What can hang from each mark:
nizef: vaniva
bisiv: mirobid sesiziz
mirobid: vaniva vetuta
gupib: bisiv vetuta
vetuta: gupib mirobid sesiziz
vaniva: gupib nizef
sesiziz: bisiv nizef vaniva vetuta

Each row was made from one small tree. The marks that hang from a mark follow it in brackets, in alphabetical order. Every link used is in the known rows. Write each row's tree.
Known rows:
nizef{vaniva{gupib}}: +0.34  +0.20  +2.93  +1.93  -0.35  +1.96  +4.75  +2.32  +1.19  -0.08  -0.65  +1.16  -0.70  -0.11  +1.53  -0.71  -2.37  +2.29  -0.32  +0.54  +2.25  +0.32  -1.38
bisiv{sesiziz{vetuta{mirobid}}}: +3.39  -0.80  -0.61  -1.64  +0.58  +1.92  +1.11  +2.85  +0.57  -1.75  +0.65  -0.22  -0.54  -0.04  +1.33  -0.83  -1.75  +1.70  -0.01  +2.71  -0.68  +1.67  -2.12
vaniva{gupib{bisiv} nizef}: +1.26  +1.41  +3.00  -1.10  +0.04  +1.74  +4.42  +3.51  +1.78  -1.43  -1.21  -1.39  -2.00  -0.38  +2.27  +1.99  -0.83  +3.54  -2.15  +0.00  +3.79  +2.02  -0.07
mirobid{vetuta}: +1.48  +0.30  +1.58  -1.50  -0.91  -0.92  +2.39  +1.92  -0.02  -0.14  +0.43  -1.32  +1.06  +1.50  +1.39  +1.18  -0.67  +2.16  +0.17  -0.49  +1.51  -0.60  +0.24
vaniva{gupib{bisiv{mirobid{vetuta}}} nizef}: +2.51  +1.21  +3.81  -1.24  +0.11  +1.31  +4.29  +4.27  +1.06  -2.14  -0.74  -1.76  -1.85  +0.08  +3.06  +2.90  -1.11  +3.71  -1.96  +0.31  +4.10  +2.43  -0.79
gupib{vetuta}: +0.92  -1.55  +0.39  -1.78  +0.13  +1.02  +2.66  +1.46  +1.96  -0.11  -0.86  -0.20  +0.39  -1.52  -0.23  +1.65  -1.42  +2.86  -1.48  +1.36  -0.28  -0.01  +0.65
vaniva{gupib{bisiv vetuta{mirobid sesiziz}} nizef}: +2.53  +0.73  +2.51  -3.50  +1.22  +3.83  +4.55  +3.81  +2.93  -1.12  -2.55  -1.31  -2.22  -2.28  +2.48  +1.59  -1.17  +4.40  -2.61  +1.36  +2.56  +2.13  +0.40
nizef{vaniva{gupib{vetuta{mirobid sesiziz}}}}: +1.23  -0.30  +2.67  +0.28  +0.47  +3.43  +4.84  +2.54  +2.01  +0.13  -1.62  +1.22  -0.85  -1.50  +1.66  -0.97  -2.58  +2.92  -0.62  +1.51  +1.36  +0.37  -1.08
mirobid{vaniva{gupib nizef} vetuta{sesiziz}}: +2.72  +2.90  +4.92  -2.30  -1.08  +0.42  +4.73  +4.19  +2.42  +0.14  -0.26  -1.45  -0.82  +1.42  +3.83  -2.57  +0.23  +4.38  -0.91  -2.19  +3.95  +1.42  -1.19
vetuta{gupib{bisiv} mirobid sesiziz{nizef vaniva}}: +4.97  -2.21  -1.55  -3.28  +0.89  +3.90  +1.33  +1.81  +0.67  -0.84  -2.72  -0.24  -0.10  -3.32  +3.35  -1.93  -4.49  +2.05  -0.37  +2.99  +0.57  +2.08  -0.76
vetuta{gupib mirobid{vaniva{nizef}} sesiziz{bisiv}}: +4.41  +0.18  +1.86  -3.25  +1.39  +3.04  +2.06  +2.65  +1.30  +0.07  -1.25  -1.05  +0.55  -2.76  +4.30  -4.82  -2.84  +1.47  -1.15  +2.22  +1.44  +1.31  -0.97
gupib{bisiv{mirobid sesiziz{nizef{vaniva}}} vetuta}: +4.40  -3.61  -0.48  -1.51  +1.67  +0.43  +3.68  +3.08  +2.67  -3.24  -1.27  +0.90  -2.06  -2.52  +1.24  +2.90  -2.99  +5.04  -1.74  +2.49  +0.29  +2.46  -1.43
vetuta{gupib{bisiv} mirobid{vaniva{nizef}} sesiziz}: +4.94  +0.07  +2.52  -3.39  +1.94  +2.58  +3.00  +2.66  +1.83  +0.68  -2.43  -0.04  -0.55  -3.47  +4.47  -3.64  -2.06  +2.10  -1.62  +2.60  +1.93  +0.95  +0.10
vetuta{gupib mirobid sesiziz}: +4.09  -0.82  +1.60  -3.22  +2.38  +4.29  +1.26  +1.97  +0.42  +1.22  -1.66  +0.09  +0.35  -3.03  +3.01  -2.84  -2.38  +0.16  -0.33  +4.02  +0.53  +0.02  -0.27
gupib{bisiv{mirobid sesiziz} vetuta}: +4.49  -2.99  +0.01  -2.44  +1.81  +0.08  +3.17  +2.81  +2.60  -2.65  -1.15  +0.60  -1.66  -2.54  +1.29  +3.76  -1.64  +4.44  -2.27  +2.80  +0.06  +1.65  -0.99
vetuta{sesiziz}: +1.56  +0.50  +1.01  -2.45  +0.91  +2.19  +1.30  +1.73  +0.97  +0.55  -0.23  +0.37  -0.70  -0.93  +0.49  -2.10  -1.36  +1.18  -0.12  +1.74  -0.17  +0.09  -0.70
vaniva{nizef}: +0.32  +1.15  +2.30  -0.58  +0.22  +0.75  +2.49  +2.66  +0.65  -0.38  +0.30  -0.97  -0.82  -0.26  +0.70  +1.37  -1.44  +1.06  -0.53  +1.05  +1.70  +1.47  +0.13
vetuta{gupib mirobid sesiziz{bisiv nizef vaniva}}: +4.42  -2.17  -2.16  -3.12  +0.32  +4.44  +0.36  +1.76  +0.06  -1.44  -1.54  -1.26  +1.04  -2.60  +3.18  -3.15  -5.25  +1.44  +0.09  +2.64  +0.09  +2.47  -1.82
gupib{bisiv{mirobid}}: +2.84  -1.33  +1.08  -0.95  +0.02  -0.99  +2.01  +1.80  -0.16  -1.74  -0.42  -0.04  -0.49  -1.18  +1.37  +2.06  -2.22  +2.38  -1.69  +1.78  +0.90  +0.73  -0.52
vaniva{gupib{bisiv{sesiziz}} nizef}: +2.16  +1.04  +2.80  -1.20  +0.91  +1.97  +4.49  +4.15  +2.40  -1.92  -0.93  -0.96  -2.81  -0.37  +2.55  +2.18  -0.40  +3.70  -1.94  +0.43  +3.79  +2.71  -1.00
mirobid{vaniva{nizef} vetuta{gupib{bisiv{sesiziz}}}}: +3.79  +1.05  +3.50  -1.28  -0.17  -2.01  +5.10  +3.68  +2.53  -0.61  -0.40  -1.17  -0.16  +0.66  +4.55  -0.50  -0.15  +4.10  -1.16  -1.51  +4.29  +1.15  -0.29

Which tree is each row?
+2.80  -1.21  -3.61  -0.77  -3.89  +2.46  +1.42  +2.71  -0.12  -4.53  -0.53  -2.14  +0.35  +1.10  +1.70  -0.39  -5.46  +4.60  -0.66  +0.01  +0.49  +4.32  -2.78
sesiziz{nizef vaniva{gupib{bisiv{mirobid}}} vetuta}
+3.51  -2.00  -2.93  -2.08  -0.94  +2.45  +1.01  +1.96  -0.40  -2.63  -0.97  -2.09  +1.09  -0.62  +1.95  -2.66  -4.94  +2.95  -0.69  +1.88  +0.19  +1.94  -0.13
sesiziz{nizef vetuta{gupib{bisiv} mirobid}}
+3.97  -2.87  -0.67  -3.37  +1.65  +1.04  +3.12  +2.10  +2.66  -1.47  -2.24  +0.27  -1.07  -3.20  +1.30  +2.58  -1.37  +4.15  -2.26  +2.69  -0.42  +0.91  +0.39
gupib{bisiv{sesiziz} vetuta{mirobid}}
+3.43  -0.61  +3.48  -0.83  +0.40  +1.48  +2.74  +2.61  +0.56  +0.91  -1.18  -0.52  +1.01  -2.08  +3.73  -1.89  -2.12  +0.93  -1.30  +2.07  +2.36  +0.90  -0.13
vetuta{gupib mirobid{vaniva{nizef}}}
+4.58  -2.69  -0.08  -0.47  +1.29  +0.67  +2.53  +2.59  +1.08  -2.18  -0.79  +0.18  -0.61  -1.57  +3.03  +1.55  -2.87  +2.40  -0.99  +2.37  +2.05  +2.05  -1.69
vetuta{gupib{bisiv{mirobid sesiziz{nizef vaniva}}}}
+2.46  -1.09  -0.59  -0.18  -2.81  +1.24  +1.19  +2.31  -0.58  -3.60  +0.44  -1.80  +1.17  +0.25  +2.30  +1.68  -4.17  +2.61  -1.13  +0.41  +1.00  +3.16  -3.75
sesiziz{bisiv{mirobid} vaniva{gupib}}
+2.62  -2.07  -2.53  -3.68  +0.21  +1.48  +2.94  +1.41  +3.05  -1.76  -2.55  -0.06  -0.99  -2.70  +0.52  +1.10  -2.86  +5.01  -1.79  +1.03  -0.53  +1.51  +0.46
gupib{bisiv vetuta{sesiziz{nizef vaniva}}}
+3.75  -0.76  -1.14  -1.17  -0.79  +2.96  +1.54  +3.22  +0.89  -2.44  +0.09  -0.42  -0.44  +0.29  +2.17  +0.11  -2.30  +2.48  -0.11  +2.10  -0.13  +2.94  -3.40
bisiv{sesiziz{vaniva{gupib} vetuta{mirobid}}}
+2.79  -0.85  +1.23  -2.10  +0.67  +4.60  +1.66  +2.43  +0.23  +0.12  -1.34  +0.43  -1.00  -1.92  +1.56  -3.74  -3.84  +1.66  +0.38  +2.49  +0.08  +1.52  -1.44
vetuta{mirobid sesiziz{nizef{vaniva{gupib}}}}
+2.37  -1.55  -4.26  -1.22  -3.78  +2.67  -0.23  +1.78  -1.27  -3.05  -0.25  -2.02  +1.66  +0.47  +0.87  -1.56  -6.04  +2.44  +0.47  +1.14  -1.44  +3.54  -1.91
sesiziz{nizef vaniva vetuta{mirobid}}
+2.74  +0.77  +0.32  -2.33  -0.39  +3.11  +1.43  +3.05  +0.70  -2.31  +0.01  -1.21  -0.71  -0.73  +2.23  -0.55  -3.28  +2.24  -0.50  +1.33  +0.70  +2.99  -2.96
vetuta{sesiziz{bisiv{mirobid} vaniva{gupib nizef}}}
+3.34  -0.17  +0.54  -3.23  -0.26  +4.06  +1.15  +2.04  +0.31  +0.03  -1.94  -0.05  -0.32  -2.14  +2.32  -1.23  -2.72  +1.68  -0.54  +2.47  -0.15  +1.49  -1.43
vetuta{mirobid sesiziz{vaniva{gupib{bisiv}}}}
+3.41  +0.03  +4.74  -0.75  -0.22  +1.09  +2.93  +4.11  +1.05  -1.06  +0.19  -0.12  -1.01  -0.87  +2.52  -0.27  -1.94  +2.85  -1.65  +1.48  +2.05  +2.53  -2.62
bisiv{mirobid{vaniva{gupib{vetuta{sesiziz}} nizef}}}
+6.10  -1.51  +3.86  -0.32  +0.95  -0.87  +2.77  +4.55  +0.98  -1.83  +1.35  +0.39  -0.76  +0.43  +4.00  +0.44  -1.11  +2.66  -0.22  +1.64  +2.41  +2.34  -4.01
bisiv{mirobid{vaniva vetuta{gupib}} sesiziz}
+5.05  -1.56  +2.63  -0.84  +1.22  -0.17  +1.65  +4.09  -0.03  -2.32  +1.69  +0.15  -1.17  +0.67  +2.36  +2.56  -1.29  +1.90  +0.44  +2.45  +1.14  +2.12  -3.62
bisiv{mirobid{vetuta} sesiziz}
+2.69  -0.12  +1.89  -0.45  -1.90  -0.03  +3.81  +2.94  +2.29  -1.39  -0.54  -0.32  -0.80  +0.53  +2.49  -2.94  -1.26  +4.82  -2.11  -1.31  +2.53  +2.05  -1.94
mirobid{vaniva{gupib{bisiv{sesiziz{nizef vetuta}}}}}
+2.99  -1.25  +0.09  -2.12  +1.87  +3.32  +1.76  +2.08  +1.46  -0.13  -0.87  +0.01  -0.60  -1.60  +1.91  -3.14  -2.86  +1.69  +0.04  +2.06  +1.38  +1.13  -0.88
vetuta{gupib sesiziz{nizef}}
+3.89  -0.74  +2.21  -1.48  -0.70  +1.18  +1.40  +3.40  -0.74  -1.82  +0.63  -0.86  -0.14  +0.59  +2.28  +1.07  -2.84  +2.36  +0.20  +1.31  +1.39  +2.11  -2.81
bisiv{mirobid{vetuta{sesiziz{nizef vaniva{gupib}}}}}
+4.89  -2.94  +0.70  +0.40  -0.26  +1.99  +1.21  +4.32  +0.22  -3.72  +1.01  +0.47  -1.94  -0.03  +2.05  +2.13  -3.66  +2.65  +0.25  +2.38  +1.15  +5.02  -5.55
bisiv{mirobid sesiziz{nizef vaniva{gupib}}}
+3.75  -1.47  -1.35  -1.81  -0.22  -0.08  +2.28  +2.32  +1.39  -2.59  -0.67  -0.33  -1.12  -0.64  +1.74  -1.06  -2.36  +3.98  -1.32  +0.90  +0.47  +2.07  -1.08
gupib{bisiv{sesiziz{nizef vetuta{mirobid{vaniva}}}}}
+3.51  -1.74  +1.29  -0.66  +1.20  +0.25  +2.64  +1.91  +0.55  -1.02  -0.95  -0.12  +0.23  -1.70  +2.75  +1.24  -2.24  +1.76  -1.56  +2.37  +2.19  +0.34  -0.20
vetuta{gupib{bisiv{mirobid}}}
+2.91  +1.81  +4.21  -2.22  -1.56  +0.11  +4.14  +3.26  +2.09  +0.47  -0.36  -0.86  -0.05  +1.50  +3.48  -3.30  +0.25  +4.39  -0.87  -2.21  +3.14  +0.43  -1.39
mirobid{vaniva{gupib} vetuta{sesiziz}}
+2.18  -1.34  -2.45  -1.78  -1.99  +2.50  +0.06  +1.96  -1.16  -2.32  +0.09  -2.01  +1.11  +0.37  +0.45  -2.85  -4.76  +2.32  +0.00  +1.46  -0.97  +2.10  -0.79
sesiziz{nizef vetuta{mirobid}}
